Every row comes from one small tree of marks. Brackets hold a mark, then the marks that hang from it, in the order of their numbers. Every link used is in the known rows. Which tree was each row made from?
Known rows
{J_493 J_33}: 2.820  -1.514  2.192  0.040  2.295  -0.621  3.783  2.108  -2.735  -0.465  -1.967  -2.841  -2.059  0.017  -1.814  1.875  2.647  -0.131  0.990  -0.477  -0.433  0.356  -0.607  -0.339  0.765
{J_334 {J_370 {J_10 J_271 {J_519 {J_990 J_33}} J_985}}}: 0.404  2.676  4.080  1.274  -2.124  -1.808  -5.458  -1.536  2.849  0.902  0.639  0.376  0.550  -0.651  2.468  -2.455  -1.945  -1.940  -1.705  3.573  -0.218  1.202  -0.269  -0.657  -0.210
{J_33 {J_990 {J_519 {J_10 J_271}}}}: 0.393  0.963  1.157  -2.673  -0.652  0.447  -0.044  -0.545  -0.515  0.412  2.298  2.555  -2.004  -1.987  -0.048  2.680  -4.141  1.859  0.986  -0.324  -0.877  -2.211  0.843  -0.847  1.359
{J_768 {J_493 {J_33 {J_990 {J_519 {J_10 J_985}}}}}}: 1.448  -2.347  -4.616  -1.643  -2.818  2.747  0.511  1.451  -1.139  1.871  0.473  -0.661  -7.220  -2.292  -5.277  1.354  0.615  3.140  2.062  -1.258  0.424  -2.072  0.666  -0.474  0.310
{J_985 {J_10 J_271 J_370 {J_519 {J_990 J_33}}}}: -2.590  1.502  0.020  0.594  -2.265  -2.288  -3.082  -1.665  -0.303  0.579  3.620  0.647  3.219  0.806  3.720  -3.057  -1.061  1.971  -2.603  0.347  -0.506  1.433  0.739  -2.427  3.386
{J_990 J_33 {J_519 {J_10 J_985}}}: -0.268  -4.478  3.721  -0.773  0.033  0.226  1.517  -2.008  -0.198  3.131  -2.244  -3.105  -4.529  2.082  -1.773  0.269  -0.922  0.193  1.901  -1.704  -0.460  0.522  -1.137  -0.919  -3.142
{J_334 {J_370 {J_10 J_271 J_519 J_985}}}: 1.739  1.438  3.722  1.858  0.026  0.100  -2.129  -0.039  3.754  -0.874  -0.769  -0.794  1.334  -4.607  1.090  -0.086  -2.569  -2.019  -0.911  6.959  0.200  1.103  -1.074  -1.078  1.560
{J_493 {J_33 {J_990 {J_519 J_10}}} J_768}: 2.141  -0.061  2.854  -0.869  -0.600  -2.581  1.431  3.226  -3.425  1.164  -0.940  1.805  -4.036  3.634  -2.675  1.600  -2.450  1.756  0.647  0.981  -1.145  -4.618  -0.274  -2.325  -2.124
{J_370 {J_10 J_271 J_519} J_334}: -1.269  2.911  1.141  1.197  2.285  0.941  -1.790  -0.748  1.820  -3.891  -1.662  1.038  2.325  -0.060  1.848  0.707  -1.091  -1.151  -3.684  0.021  -0.438  1.107  -1.052  1.140  -1.462
{J_334 {J_370 {J_10 J_271 {J_519 J_990} J_985}}}: 1.394  2.226  2.145  0.792  -1.002  -0.604  -3.662  0.705  3.138  0.008  1.077  2.078  2.351  -2.438  1.257  -1.871  -2.093  -2.239  -0.516  5.822  -0.056  0.586  0.353  -0.451  0.639
{J_33 {J_990 J_519}}: 1.340  -2.976  0.080  -2.144  1.259  1.649  0.712  -1.020  -0.836  1.092  0.215  -2.373  -3.570  -2.884  -1.401  2.428  -0.078  0.487  2.903  0.252  -0.662  1.397  -1.225  -0.408  2.778
{J_370 {J_10 J_271 {J_519 J_990}} J_334}: -1.699  3.653  -0.509  0.203  1.168  0.276  -3.216  -0.062  1.039  -3.104  0.082  3.891  3.367  2.142  2.080  -1.229  -0.616  -1.462  -3.362  -0.965  -0.695  0.546  0.205  1.782  -2.238
{J_768 {J_493 {J_33 {J_990 {J_519 {J_10 {J_370 J_334}}}}}}}: -0.653  0.589  -8.086  -1.935  -1.960  2.395  1.170  1.887  -2.045  1.354  1.697  -0.174  -4.560  1.572  -5.501  0.542  2.962  1.673  -0.196  -3.915  -0.665  -5.377  1.855  1.983  -2.380
{J_334 {J_370 {J_10 J_271 {J_519 J_990}}}}: 1.113  3.706  2.684  -0.257  0.461  -1.496  -2.845  0.079  1.725  -0.374  2.491  2.118  2.069  -0.895  2.584  -1.438  -1.947  -2.849  -2.317  5.066  -1.112  -1.459  0.491  -0.379  -0.013
{J_10 J_271 J_370 J_519 J_985}: -1.206  0.149  -0.041  1.717  -1.063  -0.395  -1.495  -0.655  3.864  -0.402  0.436  0.550  3.150  -4.455  2.768  1.312  -1.229  1.118  1.475  2.784  2.386  1.703  -0.135  -0.722  5.791
{J_990 J_519}: 0.920  -3.995  2.181  -1.972  3.271  1.057  2.238  -1.358  -0.418  2.741  -0.943  -3.621  -3.327  -0.503  -0.758  1.668  0.854  -1.214  1.774  0.543  -0.860  0.604  -1.890  -0.920  1.417
{J_768 {J_493 J_33}}: 2.616  -1.906  -3.061  -0.844  1.958  1.570  3.484  0.859  -2.773  0.914  -0.109  -3.862  -5.651  -1.746  -2.236  0.515  4.700  0.464  -0.340  -1.230  0.621  -1.168  -0.676  -0.581  1.361
{J_990 J_33 {J_519 {J_10 J_370}}}: -1.879  -2.191  3.245  -1.510  0.761  -1.440  3.108  -2.404  -0.580  3.582  0.184  -3.091  -3.560  4.076  -0.274  0.304  -1.078  -0.271  0.647  -2.673  -1.168  -3.189  -0.219  -0.329  -3.627
{J_33 J_990}: 2.558  -1.932  -0.885  -0.825  1.715  1.228  3.157  0.191  -2.264  -2.279  -0.283  -1.970  -1.504  -3.732  -1.309  1.785  1.325  0.561  3.052  0.111  0.433  2.615  -0.427  0.253  1.965
{J_370 J_334}: 1.725  -2.308  -1.853  -0.233  3.759  1.965  3.985  0.891  -2.360  -1.591  -2.622  -2.925  0.381  0.524  -2.074  0.203  4.782  -2.236  1.074  -1.036  -0.171  2.271  -0.975  1.660  -1.532
{J_985 {J_10 J_271 {J_370 J_334} {J_519 {J_990 J_33}}}}: -3.042  2.306  -2.916  1.063  -2.174  -1.076  -3.802  -0.643  -0.800  -0.390  2.310  1.067  4.926  2.738  2.194  -3.854  1.212  0.786  -3.556  -1.185  -0.879  2.038  0.914  -0.504  1.364
{J_10 J_519}: 0.734  -2.332  0.267  0.597  2.639  -0.170  1.016  -0.866  0.058  -1.646  -0.574  -2.012  0.852  -2.066  1.564  1.959  1.419  -0.839  0.840  1.769  0.676  2.239  -1.338  -0.535  2.189
{J_370 {J_10 J_271 J_985} J_334}: 0.206  0.670  1.687  1.008  1.981  2.760  1.228  0.840  1.331  -2.531  -4.043  -0.411  0.474  -0.926  -1.637  -0.694  -0.295  -0.847  -0.834  -0.327  0.124  2.438  -1.093  1.377  -2.313
{J_10 {J_519 J_990}}: 0.354  -1.474  -1.448  -0.304  1.353  -0.921  -0.405  -0.274  -0.600  -0.892  1.256  0.852  1.659  0.218  1.621  -0.012  1.857  -1.083  1.295  0.723  0.435  1.726  0.015  0.115  1.452
{J_329 {J_990 J_33 {J_519 {J_10 J_271 J_370 J_985}}}}: -1.595  -0.338  4.748  -1.386  -1.203  1.221  -1.116  -3.084  2.953  5.021  1.315  1.941  -2.805  0.727  0.267  -0.835  -2.538  3.681  2.179  -0.913  1.636  -1.404  1.265  0.523  -0.709
{J_271 {J_10 {J_370 J_334} {J_519 J_990} J_985}}: -0.944  0.027  -6.245  1.858  -2.227  1.378  0.091  2.326  0.710  -0.829  -1.405  2.068  6.263  0.921  -0.902  -0.208  1.825  -1.426  0.638  -1.960  0.736  0.271  1.426  2.956  -1.832

Which tree is each row?
0.790  -2.388  0.365  1.132  3.177  3.214  3.781  1.300  0.212  -2.809  -5.309  -2.993  -0.679  0.606  -3.925  -1.159  1.921  -1.852  0.680  -0.542  -0.122  3.439  -1.727  2.010  -5.057 => {J_370 {J_10 J_985} J_334}
-1.682  1.136  -3.151  1.596  -0.172  0.827  -0.562  0.735  0.155  -2.247  1.034  -0.179  5.680  -1.195  0.778  -1.399  0.569  0.755  -2.785  2.299  -0.333  1.823  0.185  -0.994  3.009 => {J_985 {J_10 J_271 {J_370 J_334} J_519}}
0.910  -2.196  0.102  -2.436  0.664  0.921  2.378  -0.028  -1.736  0.231  0.672  -0.055  -3.218  -0.570  -2.400  2.150  -1.755  0.937  2.546  -0.500  -1.104  -1.254  0.355  -0.259  -1.347 => {J_33 {J_990 {J_519 J_10}}}
-0.791  0.904  -2.072  0.538  -0.581  1.263  3.222  2.092  0.561  -1.317  -1.083  1.869  3.204  0.235  -1.893  -0.585  0.210  0.011  1.243  -0.789  1.212  -1.020  1.566  1.810  -2.087 => {J_519 {J_10 J_271 {J_370 J_334} J_985}}
0.244  -0.533  0.623  0.827  0.600  0.200  -0.581  -0.195  -0.382  -1.926  1.237  -0.650  2.802  -3.515  2.347  -0.015  -1.589  1.651  -2.247  3.950  -0.341  2.954  -0.777  -3.490  4.992 => {J_985 {J_10 J_271 J_519}}
-1.275  3.226  -3.329  -1.466  -0.196  -0.410  2.472  2.232  -1.647  -0.606  2.024  4.773  3.861  3.890  -0.456  -2.035  0.979  -0.876  -0.144  -2.795  -0.142  -3.551  3.004  2.381  -3.779 => {J_519 {J_10 J_271 {J_370 J_334}} J_990}
-1.685  0.927  -1.687  0.729  -2.216  -1.072  -3.040  0.150  3.273  0.479  2.227  3.346  4.167  -2.279  2.712  -0.635  -0.812  0.738  1.981  1.783  2.065  1.112  1.154  0.089  5.064 => {J_10 J_271 J_370 {J_519 J_990} J_985}
2.177  -0.233  3.059  1.052  2.856  -0.453  1.119  -0.120  1.100  -1.297  -0.713  -3.316  0.007  -1.605  0.269  -0.077  -0.081  -3.622  -1.006  5.827  -1.162  -0.067  -1.259  -0.370  -2.038 => {J_334 {J_370 {J_10 J_519}}}
1.814  -1.720  -4.014  -2.388  -0.461  2.425  -0.564  -0.120  -1.718  2.429  1.506  -2.990  -7.692  -3.028  -3.188  2.038  2.527  2.199  0.717  -1.494  -0.267  -1.336  -0.637  -0.695  3.787 => {J_768 {J_493 {J_33 {J_990 J_519}}}}
0.399  -1.154  1.383  -1.424  0.912  -1.860  3.296  -0.591  -3.732  0.330  0.598  0.169  -1.837  4.821  -0.189  -1.701  1.202  -0.750  0.723  -3.716  -0.543  -0.869  1.075  0.445  -5.543 => {J_519 J_10 {J_990 J_33}}
2.595  -0.817  2.964  -0.602  -0.010  -1.917  -0.314  2.155  -2.543  2.026  -1.380  -0.472  -4.383  1.279  -1.804  1.870  -0.639  1.351  1.078  1.746  -0.725  -1.984  -1.858  -2.497  2.046 => {J_493 {J_33 {J_990 J_519}} J_768}
-0.506  -2.480  -0.331  0.545  -0.183  -1.155  -1.260  -1.274  -2.686  -0.301  1.150  -2.041  0.922  1.872  1.244  -2.908  1.340  0.754  -1.507  0.256  -1.068  4.026  -0.505  -2.304  0.439 => {J_985 {J_10 {J_519 {J_990 J_33}}}}
-2.531  1.335  0.305  1.414  -3.279  -2.185  -4.849  -2.136  2.844  1.371  1.805  1.781  2.459  -0.611  3.929  -1.239  -0.718  1.029  0.647  -0.582  1.841  1.746  0.524  -0.149  4.047 => {J_10 J_271 J_370 {J_519 {J_990 J_33}} J_985}
-1.255  1.430  0.736  2.261  0.733  1.923  -2.483  -0.150  3.462  -3.521  -3.114  0.897  2.502  -1.558  0.447  0.208  -1.164  -0.614  -1.923  1.121  0.599  3.135  -1.280  1.104  -0.609 => {J_370 {J_10 J_271 J_519 J_985} J_334}
-2.326  -0.589  3.920  -0.658  -2.111  -1.061  -0.078  -2.315  2.060  4.049  0.236  -0.551  -2.381  1.051  0.611  0.286  -3.450  1.398  0.771  -1.582  0.198  -2.199  0.172  -1.014  -0.071 => {J_990 J_33 {J_519 {J_10 J_271 J_370 J_985}}}
0.968  0.876  3.306  0.537  0.718  -2.295  -2.077  -1.683  0.133  0.442  0.598  -2.091  -0.821  2.317  1.470  -2.461  0.482  -3.620  -1.893  2.378  -1.481  0.204  -0.571  0.174  -3.739 => {J_334 {J_370 {J_10 {J_519 {J_990 J_33}}}}}
-1.941  -0.069  -0.975  -0.719  -1.039  1.548  0.721  0.864  1.962  2.063  -0.696  1.563  1.092  1.145  -2.065  0.037  -1.138  -0.083  1.185  -0.753  0.011  -2.222  0.916  0.988  -1.370 => {J_990 {J_519 {J_10 J_271 {J_370 J_334} J_985}}}
0.116  1.497  -0.946  -0.288  -1.392  -1.968  1.263  4.279  -2.968  0.843  -1.224  2.306  -1.319  5.965  -4.131  0.234  -0.265  0.844  0.197  -0.778  -1.260  -5.792  0.693  0.170  -4.053 => {J_493 {J_33 {J_990 {J_519 {J_10 {J_370 J_334}}}}} J_768}
-1.222  1.574  0.498  0.723  0.438  -1.310  -0.822  -1.182  2.296  -0.695  1.857  0.599  3.003  -3.063  3.971  1.833  -1.096  0.388  -0.286  1.898  1.255  -0.296  0.028  -0.598  5.179 => {J_10 J_271 J_370 J_519}
-2.443  2.534  0.978  1.777  -1.412  0.045  -5.687  -1.727  2.307  -1.855  -1.654  2.202  1.677  2.395  1.819  -2.334  -0.500  -0.582  -2.732  -2.345  0.053  3.294  -0.581  1.654  -2.397 => {J_370 {J_10 J_271 {J_519 {J_990 J_33}} J_985} J_334}
-1.142  -0.755  -2.127  1.394  0.762  1.772  -1.500  1.123  1.427  -2.891  -2.799  1.292  2.320  2.160  -1.702  -2.075  1.573  -1.954  0.048  -0.201  0.226  3.479  -0.488  2.392  -4.295 => {J_370 {J_10 {J_519 J_990} J_985} J_334}
1.553  -2.437  -0.521  2.174  -0.389  1.287  1.727  0.523  0.813  -1.380  -2.975  -1.160  2.256  -3.772  0.440  3.059  -0.824  -0.347  0.640  0.647  0.925  1.921  -0.821  -0.243  1.072 => {J_271 {J_10 J_519 J_985}}
0.210  0.294  0.203  0.670  -0.929  -1.404  -0.858  -1.644  -1.639  0.129  -0.159  0.131  1.410  1.690  2.948  1.006  -0.164  -0.884  -1.933  -3.485  -0.559  0.163  0.070  0.237  -1.509 => {J_271 {J_10 {J_519 {J_990 J_33}}}}
-0.116  -0.162  -4.988  -2.390  -2.047  1.026  1.931  1.030  -1.621  2.348  3.028  -0.621  -6.317  -0.276  -3.902  1.397  0.425  2.730  0.719  -2.222  -0.346  -5.939  1.668  -0.005  -0.283 => {J_768 {J_493 {J_33 {J_990 {J_519 {J_10 J_370}}}}}}
0.961  -1.632  -3.501  1.486  0.223  2.815  5.472  2.606  -0.549  -0.585  -4.134  -2.177  3.180  -0.726  -3.084  0.753  2.298  -1.423  1.170  -2.264  0.519  0.386  0.253  2.572  -2.573 => {J_271 {J_10 {J_370 J_334} J_985}}
0.893  2.058  -2.795  -2.870  -2.428  1.254  -1.297  0.205  -1.368  1.676  3.422  1.989  -6.474  -2.262  -1.691  2.270  -1.624  3.451  -1.285  -1.895  -0.399  -5.148  1.295  -1.205  2.342 => {J_768 {J_493 {J_33 {J_990 {J_519 {J_10 J_271}}}}}}
-2.579  2.861  0.827  0.263  -1.550  -3.139  -3.927  -2.777  1.252  1.099  3.198  1.693  2.156  1.044  5.242  -0.720  -0.563  0.440  -1.085  -1.443  0.845  -0.323  0.711  -0.176  3.316 => {J_10 J_271 J_370 {J_519 {J_990 J_33}}}
-1.056  2.068  1.637  0.117  -0.867  -2.463  -4.854  -3.055  0.288  0.342  2.274  1.797  1.189  0.444  5.036  -0.122  -0.335  0.215  -1.491  -1.343  0.429  1.562  -0.079  -0.755  3.041 => {J_10 J_271 {J_519 {J_990 J_33}}}
-0.325  0.170  -1.952  0.943  0.201  1.873  1.307  1.181  1.383  -0.401  -1.489  -0.387  2.856  -2.033  -0.945  -0.411  2.020  -0.306  1.601  0.010  1.511  1.648  0.050  1.518  1.926 => {J_10 J_271 {J_370 J_334} J_985}
-0.806  2.446  -0.142  -1.923  -0.099  -1.957  3.394  1.442  -1.069  0.399  3.370  4.372  2.205  2.161  0.920  -1.337  -1.506  0.250  0.824  -1.429  0.271  -4.031  2.956  0.475  -1.618 => {J_519 {J_10 J_271 J_370} J_990}
-0.564  -1.099  0.481  0.269  0.288  -1.965  -2.338  -2.515  -0.962  0.186  0.812  -0.782  0.031  1.874  2.789  -0.568  2.121  -0.818  0.109  -1.439  0.170  2.358  -0.565  -0.062  0.412 => {J_10 {J_519 {J_990 J_33}}}
1.333  -2.386  -0.396  1.008  0.205  1.465  6.091  1.681  0.000  0.458  -2.731  -2.620  1.461  -2.631  -1.506  1.583  -0.261  -0.289  2.192  -0.824  0.951  -0.287  0.049  0.554  -0.346 => {J_271 {J_10 J_370 J_985}}
-1.552  0.108  3.315  0.408  1.411  -1.771  -1.609  -2.643  0.188  -1.262  -0.432  -0.874  -1.361  3.450  2.487  -1.466  -0.587  -1.054  -2.024  -1.956  -0.803  1.502  -1.027  0.406  -3.798 => {J_370 {J_10 {J_519 {J_990 J_33}}}}
3.858  -0.043  2.040  0.755  0.609  -2.371  2.071  3.447  -4.015  -1.248  -1.982  -0.101  -2.277  0.375  -1.715  1.090  0.833  1.467  1.189  1.700  0.337  -0.691  -1.181  -1.859  1.318 => {J_493 {J_33 J_990} J_768}
